Known rows, with every way that one mark hangs from another:
j257{j126{j604} j560{j867{j10}}}: [-11   7  11   2 -14   0  10   1 -10 -26  -2   9 -14   8 -10   1 -16  -8
  16   7   6   8  -2 -19]
j257{j126{j604} j560}: [ -3   9   7   8 -15   2   5   4   0 -21  -7  13  -2  25   7  -9 -12  -6
   2   0   1   3   6  -6]
j560{j257{j126} j867}: [  1  10  11   2   5   1  -3  11  -7 -16  -5  -8  -9   8  -6   2  -3   2
   3  10  -5   6  -5 -13]
j126{j257{j560{j867}}}: [ -1  10  13   5  -2  16   6  11  -9 -25   7  -5   1  11  -8   7   6 -10
  15  -6 -16  11  -6  -3]
j867{j126{j257} j560}: [-15  13   1   4   9  13   3   1  16  -2  -6 -22 -12   4   1   5 -31 -12
  -1  -4 -10   6   8   0]
j668{j867}: [ 1 -9  7 -1  0 -4 13 -2 -1 -3  7  0  0 -6 -5  8  9  5  3 -4 -5 11  0 -9]
j522{j843 j867{j10}}: [-18  -1   8  -3 -21  -3   4 -22   1   3  22   1 -25  -7   0  20   6   3
   9  -2  -5  29  -2 -12]
j126{j257}: [ -4   6   4   9   1   8  -4   4  -9 -13   4  -7  -4   6   1  -3  -4  -3
  -1  -2  -2  12   1   5]
j867{j10 j522}: [-19  -2   9  -9   3  -5  -7  -1  -5   5  16  -2 -11 -13  -8  20  -8   7
  12  20  14   1   1  -2]
j604{j126{j257{j560{j867{j10{j843}}}}}}: [ -4   1   1 -13 -17   0   8   4 -31 -31  12 -11 -10  13   7  12 -24  -1
  22  -6  -2  20   5  -6]
j867{j126 j522}: [ -6   3   6 -11  11   5  -5   5  12   7   5  -2  -6   0   2  16 -22   4
   0   9   4  -5   7  -7]
j522{j257 j843 j867{j126{j604} j560}}: [-22  15   8  13  -9  11   8 -26  25   1  20  -5 -29  13  17  30   0  -7
  -1 -20 -19  40   6 -19]
j522{j257}: [-3 -4  6  0  4  1 -7 -1 -4 -3  7 -2 -5  4  2 10  3 -4  0 -2  0 14 -1 -1]
j867{j10 j126{j604} j522{j843} j560}: [-36  10   8   1  -7   7   3 -25  24   5  18  -6 -27   0  11  24 -28   4
  11   3   4   9  12 -14]
j126{j257{j560{j867{j10{j843}}}} j604}: [-12   9   2  10 -15   5  12  -4 -28 -32  21  -3 -13   6  -1  10  -2  -1
  11 -17   5  26   1  -5]
j560{j257 j867{j10}}: [-13   0   8  -3   3  -2  -1  -1 -12  -4   8 -14 -18 -14 -20  11   1   5
  14  11   4  12  -4 -10]
j668{j867{j560}}: [-12  -1   8   1   2  -2  20  -6  16   3   6 -12  -1 -10  -5  18  10  -1
   8  -3 -14   6   0  -8]
j560{j257{j126{j604}} j867{j10{j843}}}: [-10   8   1   5  -9  -9   3  -5 -25 -23   8  -5 -24   3   2   5 -11  12
  -1   0  16  21   2 -14]
j867{j10 j126 j522 j560{j257}}: [-34   9  10 -12  13  -1  -6  -4  21  17   8 -27 -26 -13 -10  27 -29   3
  14  21   6   2  11  -3]
j604{j126{j257{j560{j867{j10}}}}}: [ -9   2  10  -9 -12   5   5   7 -22 -29   4 -10 -10  12  -5   7 -25  -9
  29   8  -7  15   2  -9]
j257{j126{j604} j560{j867{j10 j522}}}: [-17  11  20  -1  -8   3   3   6  -9 -24  12   9 -14   8  -9  20 -11  -1
  21  19   9   4  -2 -18]
j604{j126{j257{j560}}}: [ -1   4   4  -3 -12   7   1  10 -12 -23   0  -6   2  28  11  -4 -22  -8
  14   0 -11  12  10   3]
j126{j257{j560} j604}: [ -9  13   6  19 -10  14   3   3  -9 -24   7   3  -2  20   2  -6   0  -6
   4 -11  -4  17   5   5]

Rows:
[-33   3  11 -13  -4   6  -1 -20  29  12  14 -14 -24  -6   8  29 -31   0
  15   8  -1   1  10 -13] : j867{j10 j126 j522{j843} j560}
[-16   1   1 -12  -2  -6   6  -8   6  11   5  -5 -27 -14 -12  18 -23  -2
   4   6   4  19   4 -16] : j522{j867{j10 j126}}
[-18  20  -2  19   5  15   7  -4  13 -11  -5 -15 -14  10   5   0 -27  -8
  -5 -10  -6  12  10  -2] : j867{j126{j257 j604} j560}
[ -6  -6  14 -12  12   2   8   4  10   3  11  -2  -5  -7  -3  25 -13   8
   4   5  -1   6   6 -17] : j668{j867{j126 j522}}
[-22   7  20   1  12  -1   7   2  14   7  22 -21  -7 -10  -9  35  21  11
  13  10 -11   9   3  -5] : j668{j867{j522 j560{j257}}}
[-17   7   2   5   5   3   3  -5  -8  -7   3  -8 -27  -6 -15   5 -23   4
   6   2  10  17   5 -18] : j560{j257 j867{j10 j126{j604}}}
[-19  17  -3  12   8   6   5  -7  21   5  -5 -16 -18   5   1   2 -18  -1
  -3  -4  -3   9  13  -4] : j867{j126{j604} j560{j257}}
[ -3   8  19  -7   2  10   4  13   2  -9  17   3   6   3 -10  28  15  -1
  22   8  -9  -5  -7  -9] : j257{j560{j867{j522}}}
[ -6  12   3  15  -3  -1  -5   3  -8 -15  -5   1 -12  17   6 -12  -9   5
  -9   5   6  13   6  -4] : j560{j257{j126{j604}}}
[-35   1  17 -13  13  -5   8  -5  19  13  16 -26 -25 -19 -15  36 -18   9
  17  17   2  13  11 -14] : j668{j867{j10 j126 j522 j560{j257}}}
[  0   7   5  -4  13   8   1   5   3  -2  -4 -12 -13  -1  -9   7 -13   1
   3   0  -6   7   1 -14] : j560{j257 j867{j126}}
[-14   6   2   4 -16 -14   2 -11 -21 -16  21   3 -30   6  10  23  -5   5
  -6  -5  14  44   2 -13] : j522{j257{j126{j604}} j867{j10{j843}}}
[-17  21   4  17   0   1   1  -2   9  -9  -7 -12 -14  14   5  -3  -8   0
  -3   5  -2   9   7  -3] : j867{j560{j257{j126{j604}}}}
[ -3  15   1  17   7  18   6   3  -9 -25   0  -3 -13  10  -3  -1 -20  -3
  -5 -11  -3  18   0 -14] : j560{j867{j126{j257 j604}}}
[-34  11  16   5   2  -3  -7  -6   2  -9  14  -7 -24   5   2  27 -17  -2
  10  21  13  15   4  -8] : j867{j10 j522{j257{j126{j604}}} j560}
[-22   9  -3  -5 -11 -13  14 -15   5  11  19 -17 -21 -17  -2  32   6   4
   7  -5  -2  20   1  -4] : j522{j867{j10{j843} j560}}
[-21  16  13   2  12   3  -6   3  16  10  14 -21  -8  -3  -4  26  12   7
  11  15  -6  -2   4   5] : j867{j522 j560{j257}}
[-25  -7  15  -1 -10   1  10 -22   5  -6  27   7 -25  -4   7  24 -20  14
   8  -2   8  26  10 -25] : j668{j867{j10 j126{j604} j522{j843}}}
[ -2  10  23 -10  -1   7   2  18   2 -17   6   5   2  14  -4  21  -1  -4
  18  15  -8  -7  -5 -14] : j257{j126 j560{j867{j522}}}
